Every row comes from one small tree of marks. The marks that hang from a mark follow it in brackets, in the order of their numbers. Every link used is in the known rows. Which tree was each row made from?
In the rows, 128 means zero.
Known rows
z414(z614 z855): [133 112 148 130 139 150 227 165 126 137 134 156 143 136 111 123 252 120
 146  67  75 126]
z26(z198 z414(z614(z324) z855)): [154 136 147 167 131 146 150 154 127 161 148 200 156 147 112 114 191  92
 141  71  77 131]
z26(z414(z614(z198))): [150  96 149 169 118 154 158 134 129 119 155 167 173 147 113  96 143  97
 158 103 111 146]
z614(z324(z26(z198))): [132 130 132 116 138 133 112 184 139 152 162 145 151 153 125 117 126 111
 123  48 126 152]
z324(z26(z198 z414(z614 z855))): [129 126 131 136 115 139 114 176 139 164 159 160 172 147 113 105 141  85
 137  87  75 151]
z334(z26 z855): [134 120 146 152 130 140 182 125 146 109 155 124 204 137 115 154 144 123
 106  67 145 151]
z334(z855(z324)): [120 143 151 135 150 139 218 130 138 135 157 131 167 141 124 158 121 150
 104  58 117 139]
z855(z198 z414(z26 z614(z324))): [163  96 135 147 141 140 167 153 128 126 145 169 124 121 116 130 110 100
 148  86 114 156]
z334(z855(z324(z614))): [124 138 154 134 160 159 208 122 137 126 160 135 153 145 127 156 131 153
 104  81 112 147]
z324(z26 z614): [133 104 128 106 140 170 115 167 145 125 173 115 148 154 125 112 147 120
 132 117 106 173]
z334(z26(z414(z614)) z855(z324)): [133  99 145 172 134 141 171 136 140 127 160 132 184 148 117 152 104 121
 123  64 126 125]
z334(z26(z414(z614)) z855): [142  98 144 177 123 158 172 122 138 109 157 133 205 140 110 135 143 110
 121  87 126 138]
z614(z324 z414(z855)): [126 106 176 144 133 158 163 154 149 165 149 133 150 149 118 137 252 134
 146  28 132 131]
z334(z855(z198)): [128 149 149 143 142 141 219 101 136 120 145 140 190 127 114 150 109 130
  95  83 108 161]
z334(z855(z198(z26) z414)): [134 129 155 131 132 150 190 102 140 117 160 125 195 120 120 154  87 112
 102 111 119 171]
z334(z26(z414)): [166  93 125 163 116 139 120 145 153 129 173 129 199 152 113 133 143  99
 148  91 135 145]
z414(z614): [145  93 132 147 138 155 219 160 122 108 149 144 136 135 114 111 190 123
 149  87  84 138]
z614(z198(z26)): [128 117 164 104 117 128 153 153 142  93 160 141 187 150 128 118 105  85
 147  76 156 166]
z198(z26(z414(z614 z855))): [142 103 142 108 122 159 172 174 141 118 168 117 182 151 120 121 175  86
 160  97  92 131]
z855(z198 z414(z26 z614)): [164  98 130 151 132 137 181 144 130 119 148 167 134 115 113 131 105  96
 150 107 100 166]

Write each row's tree
[164 122 130 185 120 147 158 141 126 132 164 188 160 140 111 106 135  90
 144 108  70 151] | z26(z198 z414(z614))
[159  91 135 162 135 169 162 153 128 133 161 147 155 151 115 103 174 114
 155  90 101 127] | z26(z414(z614(z324)))
[133 148 141 122 144 108 210 208 132 143 136 195 110 139 122 145 166  97
 151  27  79 126] | z414(z26(z198) z614 z855(z324))
[ 98 106 199 117 110 124 147 155 157 136 153 136 171 155 130 142 145  94
 160  34 156 150] | z614(z198(z26) z414(z855(z324)))
[153 130 125 144 132 128 203 190 125  97 149 186 124 130 118 117 141  88
 152  69  88 152] | z414(z26(z198) z614)
[147 138 143 167 130 130 163 156 131 169 154 195 150 148 114 128 155  96
 143  74  63 130] | z26(z198 z414(z614 z855(z324)))
[120  94 193 161 119 145 129 135 143 129 147 158 157 152 124 115 162 115
 151  31 179 156] | z614(z198 z324 z414)
[133 104 129 125 135 114 112 149 147 179 167 131 143 137 123 152  28 118
 128  87 111 164] | z855(z198 z324(z26) z414)
[146 114 134 109 150 140 140 147 149 128 179 122 150 161 132 154  32 104
 140 107  97 151] | z855(z198(z26(z414)) z324(z614))
[127 102 132 122 119 153 127 179 142 159 159 126 174 151 113 104 169 100
 147  89  87 140] | z324(z26(z414(z614 z855)))
[140 119 142  97 127 142 151 174 154 141 178 108 187 160 127 142 139  94
 152  81 108 130] | z198(z26(z414(z855(z324))))
[136 106 149 148 152 139 164 128 147 143 162 139 122 149 124 158  84 135
 136  83  98 157] | z855(z198 z324(z614(z414)))
[124 123 161 136 128 119 179 163 159 158 149 140 145 141 119 163 155 114
 153  32 116 142] | z614(z414(z26 z855(z198 z324)))
[124 145 150 116 137 143 213 117 140 103 155 118 198 131 120 153  87 114
 101  85 113 160] | z334(z855(z198(z26)))
[150  82 158 165 123 154 167 129 124 120 149 174 145 125 115 108 162 108
 152 110 123 164] | z855(z414(z614(z198)))
[145 105 151 166 125 149 159 109 146 122 160 130 201 126 114 156 146 121
 108  92 152 161] | z334(z26 z855(z414))
